Every row comes from one small tree of marks. The marks that hang from a mark follow it in brackets, in alphabetical order. Every link used is in the known rows. Which tree was each row made from?
Known rows
bigesap{redap rozu sivuso{bazib{lalo}}}: [-1.09,  1.23, -2.90, -1.37,  3.57,  1.31, -2.50, -5.72,  1.45, -3.86,
 -2.99, -0.59, -0.35, -1.27, -0.04, -1.30,  1.22, -0.04, -2.41]
sivuso{bazib{lalo} bigesap{redap rozu}}: [ 0.87, -2.11, -2.61,  0.14,  1.66,  6.89, -0.69, -3.42,  1.82, -0.11,
 -2.46,  0.41, -0.20, -0.32,  1.36, -0.19, -0.29,  1.49,  1.32]
sivuso{redap}: [-1.17, -1.86, -0.21, -1.05,  0.62, -2.21,  0.96,  6.69,  0.20,  0.78,
  0.15,  0.72,  0.19,  0.95, -1.08,  0.58, -1.68,  2.08,  1.22]
bazib{lalo{redap rozu} sivuso{bigesap}}: [ 0.74,  1.81,  2.47,  1.72, -2.07, -1.76, -0.13, -1.04, -1.44,  2.08,
  2.51, -2.41,  0.60,  0.80,  1.25, -0.44,  0.31,  1.20, -2.56]
bigesap{rozu sivuso{bazib{lalo} redap}}: [ 0.50,  1.42, -2.77,  0.01,  1.07, -0.91, -0.75, -3.95, -0.59, -2.19,
 -0.99,  3.87, -0.77, -1.44, -0.53, -0.50,  1.43,  1.12, -1.17]
bazib{redap sivuso}: [-0.54, -1.31,  2.47,  0.07, -1.85, -4.38,  1.73,  3.78, -1.16,  0.41,
  2.12, -2.21,  0.66,  1.20, -0.33, -0.02,  0.15, -2.31,  1.17]
sivuso{bigesap}: [-0.91, -2.14,  1.35, -0.98,  1.36,  2.66,  1.07,  2.83,  2.03,  2.31,
 -0.16, -0.06, -0.01, -0.53, -0.51,  1.93, -0.40, -0.29,  2.65]
lalo{redap rozu}: [-0.46,  2.88,  3.52, -2.81,  0.57, -0.38, -3.03,  4.11,  0.28,  0.75,
  0.20, -0.75, -0.13,  0.49, -1.20, -1.84, -1.87, -0.34, -1.93]
lalo{rozu{redap}}: [-1.48,  2.39,  2.59, -1.28, -2.67, -0.80, -1.04,  4.02, -1.61, -0.24,
  0.42, -0.92,  0.01,  1.24, -1.30, -0.70, -2.42, -2.02, -1.80]
sivuso{bazib bigesap redap}: [ 1.70, -3.75, -1.78, -0.59,  1.41,  3.75,  2.56,  3.74,  1.09,  0.70,
 -0.47,  5.86, -1.03, -0.57, -0.12,  0.79, -1.40,  1.34,  4.34]
bigesap{sivuso{bazib}}: [ 0.06,  0.88,  0.28, -1.36,  2.74, -4.20,  0.10,  0.63,  1.83, -1.30,
 -0.22, -0.24, -0.65, -1.52, -1.00,  0.74,  1.81, -2.81,  0.71]
bigesap{rozu sivuso}: [-2.02,  1.76, -0.01, -1.54,  1.78, -1.16, -1.70, -3.23,  0.38, -1.54,
 -1.76,  1.62, -0.58, -2.33, -1.47,  0.18,  2.02, -0.67, -1.96]
bigesap{sivuso}: [-1.39,  1.35,  1.16, -1.48,  2.54, -4.80, -0.05,  1.15,  1.69, -0.63,
  0.53, -1.66, -0.12, -1.12, -1.48,  1.26,  1.52, -2.23, -0.20]
bazib{lalo{rozu}}: [ 0.27,  2.35,  1.19,  1.84, -1.94, -3.00, -1.06,  1.42, -0.41,  1.81,
  1.38, -4.41,  1.28,  1.55,  0.44,  0.20, -0.69,  0.96, -1.12]
bigesap{redap rozu sivuso{bazib}}: [-1.72,  0.40, -2.31, -2.68,  4.37,  1.79, -2.38, -4.31,  1.86, -4.35,
 -4.00,  1.20, -0.91, -2.10, -0.75, -1.43,  1.10, -0.81, -1.84]
bigesap{rozu{redap}}: [-2.84,  0.39,  0.30, -1.95, -1.82,  2.24, -2.00,  0.64, -1.50, -0.28,
 -1.88, -1.01, -0.15,  0.83, -1.03, -0.36, -0.96,  0.03, -2.49]
bigesap{redap}: [-2.84, -1.78,  0.19, -2.55,  3.19,  0.00, -1.16,  4.48,  2.71, -0.72,
 -2.07, -4.92,  0.67,  1.02, -0.51, -0.11, -1.48,  0.21, -0.04]
bazib{lalo{rozu} redap sivuso{bigesap}}: [ 1.91,  1.14,  1.82,  3.45, -4.19, -1.42,  1.92, -1.22, -2.37,  1.42,
  4.40, -1.41,  1.21,  1.69,  1.14, -0.17, -0.42, -1.21,  0.71]
sivuso{bazib{redap} bigesap}: [ 2.22, -2.70, -0.03, -0.66,  0.76,  4.45,  1.65,  2.03,  1.81,  1.00,
  0.52,  2.30, -0.50, -0.03,  0.02,  0.66, -0.82, -2.52,  5.31]
bazib{redap sivuso{bigesap{rozu}}}: [-0.30, -1.91,  1.69,  0.32, -1.81,  0.95,  1.90,  0.11, -1.30,  0.55,
  1.27,  1.51,  0.12, -0.07, -0.11,  0.14,  0.27, -1.59,  1.72]

Which tree is each row?
[ 0.81,  0.17,  0.63,  3.39, -3.10, -2.58,  2.28, -0.02, -2.41,  1.45,
  2.47,  0.92,  0.58,  0.50,  1.14,  0.29, -0.17,  2.62, -1.07] | bazib{lalo{rozu} sivuso{bigesap redap}}
[-0.17,  2.94,  1.06,  1.39, -3.20, -2.44, -1.18,  1.45, -1.47,  1.29,
  2.14, -5.30,  1.23,  2.72,  0.29, -0.05, -1.52,  0.04, -2.16] | bazib{lalo{rozu{redap}}}
[-0.64, -0.27,  0.48,  2.42, -3.15, -0.98,  0.91, -2.60, -2.10,  1.71,
  1.41, -3.05,  0.71,  0.94,  1.42,  0.88,  1.13,  1.37, -2.28] | bazib{lalo sivuso{bigesap{rozu{redap}}}}
[-3.24,  0.94, -1.43, -2.78,  4.20,  1.28, -2.58, -3.71,  1.77, -3.62,
 -3.23, -0.43, -0.34, -1.68, -1.20, -0.93,  0.79, -0.25, -2.68] | bigesap{redap rozu sivuso}
[ 1.80, -2.38, -0.83, -0.69,  0.25,  7.09,  0.57, -1.04,  0.89,  0.36,
 -1.11,  4.53, -0.80, -0.83,  0.02, -0.11, -0.45, -1.37,  4.15] | sivuso{bazib{redap} bigesap{rozu}}
[ 2.83,  0.80,  0.00,  1.21, -1.68, -1.03, -0.19,  1.66, -0.32,  0.34,
  1.44, -1.56,  0.55,  1.71,  0.57, -0.82, -0.98, -1.58,  2.19] | sivuso{bazib{lalo{rozu} redap}}
[-1.38, -2.88,  0.52,  0.27, -0.72, -0.23,  2.25,  1.42, -1.32,  0.62,
 -0.64,  3.91, -0.49, -1.20, -0.08,  0.57,  0.49,  2.21, -0.18] | bazib{sivuso{bigesap{rozu} redap}}
[ 1.29, -3.50, -2.61, -0.66,  0.88,  6.33,  1.43,  0.69,  0.24,  0.02,
 -2.06,  8.16, -1.37, -1.38, -0.13,  0.01, -1.03,  2.47,  3.14] | sivuso{bazib bigesap{rozu} redap}
[ 2.73,  0.08,  0.15,  0.31,  0.39,  3.80, -0.28, -0.38,  1.21,  1.73,
  0.59,  0.71, -0.31,  0.19,  0.94, -0.06, -0.64, -0.05,  1.83] | sivuso{bazib{lalo{redap rozu}} bigesap}
[ 1.47,  1.74, -0.38,  0.03,  1.33, -4.15,  0.23, -0.83,  1.03, -1.01,
  2.01, -1.94,  0.10,  0.14, -0.46,  0.48,  1.32, -3.13,  1.19] | bigesap{sivuso{bazib{lalo redap}}}
[-0.99, -1.10, -0.14,  2.15, -1.10, -0.32,  0.59, -2.90, -0.69,  1.04,
  0.10, -3.37,  0.88,  0.42,  1.69,  0.49,  1.14,  2.28, -1.91] | bazib{lalo sivuso{bigesap{redap rozu}}}
[ 0.07,  1.45,  1.80,  2.77, -4.30, -2.13,  1.25, -1.20, -2.74,  1.37,
  2.69, -2.60,  0.70,  1.31,  1.18,  0.38, -0.03,  0.00, -2.43] | bazib{lalo{rozu{redap}} sivuso{bigesap}}
[-0.18,  0.64, -2.19, -1.27,  1.89, -0.42, -0.62, -2.60, -0.27, -2.66,
 -1.95,  5.72, -1.31, -2.30, -1.22, -0.64,  1.35,  0.42, -0.72] | bigesap{rozu sivuso{bazib redap}}
[ 1.34, -0.83, -1.73,  0.58, -1.28,  6.00, -0.18, -2.99, -0.27,  0.85,
 -0.72,  0.92, -0.39,  0.43,  0.97,  0.35, -0.28,  0.28,  1.01] | sivuso{bazib{lalo} bigesap{rozu{redap}}}
[ 1.81,  0.63,  0.06,  1.06, -0.80, -1.99, -0.58,  1.72,  0.23,  0.67,
 -0.27, -1.79,  0.24,  0.67,  0.75, -0.28, -0.09, -0.05,  0.60] | sivuso{bazib{lalo{rozu}}}
[ 0.19,  1.38, -0.93, -1.30,  1.39,  0.12, -1.17, -3.83,  0.11, -2.47,
 -1.33,  3.15, -0.91, -1.96, -1.11, -0.68,  1.73, -2.23,  0.02] | bigesap{rozu sivuso{bazib{redap}}}
[ 0.35,  0.96,  0.81,  3.16, -3.44, -6.17,  1.35,  1.46, -2.97,  0.85,
  2.16, -1.10,  0.91,  1.19,  0.99, -0.38, -0.07,  2.59, -2.46] | bazib{lalo{rozu} sivuso{redap}}
[ 0.87,  2.03, -0.10, -0.82,  2.38, -4.23, -0.79, -0.70,  1.51, -0.68,
  1.08, -2.47, -0.20, -0.29, -0.40,  0.34,  1.65, -1.93, -0.38] | bigesap{sivuso{bazib{lalo{redap}}}}
[-0.13,  0.37,  1.22,  2.59, -1.80, -1.60,  0.93, -1.48, -1.00,  0.86,
  1.22, -2.62,  0.88,  0.41,  1.52,  0.06,  0.19,  1.12, -1.80] | bazib{lalo{rozu} sivuso{bigesap{redap}}}
[ 1.90, -1.47, -2.31,  0.97, -0.22, -2.06,  1.00,  3.96, -0.04,  0.53,
  0.46,  0.29,  0.14,  1.59,  0.59, -0.02, -1.09,  2.42,  1.61] | sivuso{bazib{lalo} redap}
[-2.19, -2.42, -0.47, -1.88,  2.53,  6.94, -0.69, -0.54,  2.14,  0.21,
 -2.79,  0.88, -0.16, -0.97, -0.31,  0.41, -0.90,  1.22,  0.86] | sivuso{bigesap{redap rozu}}
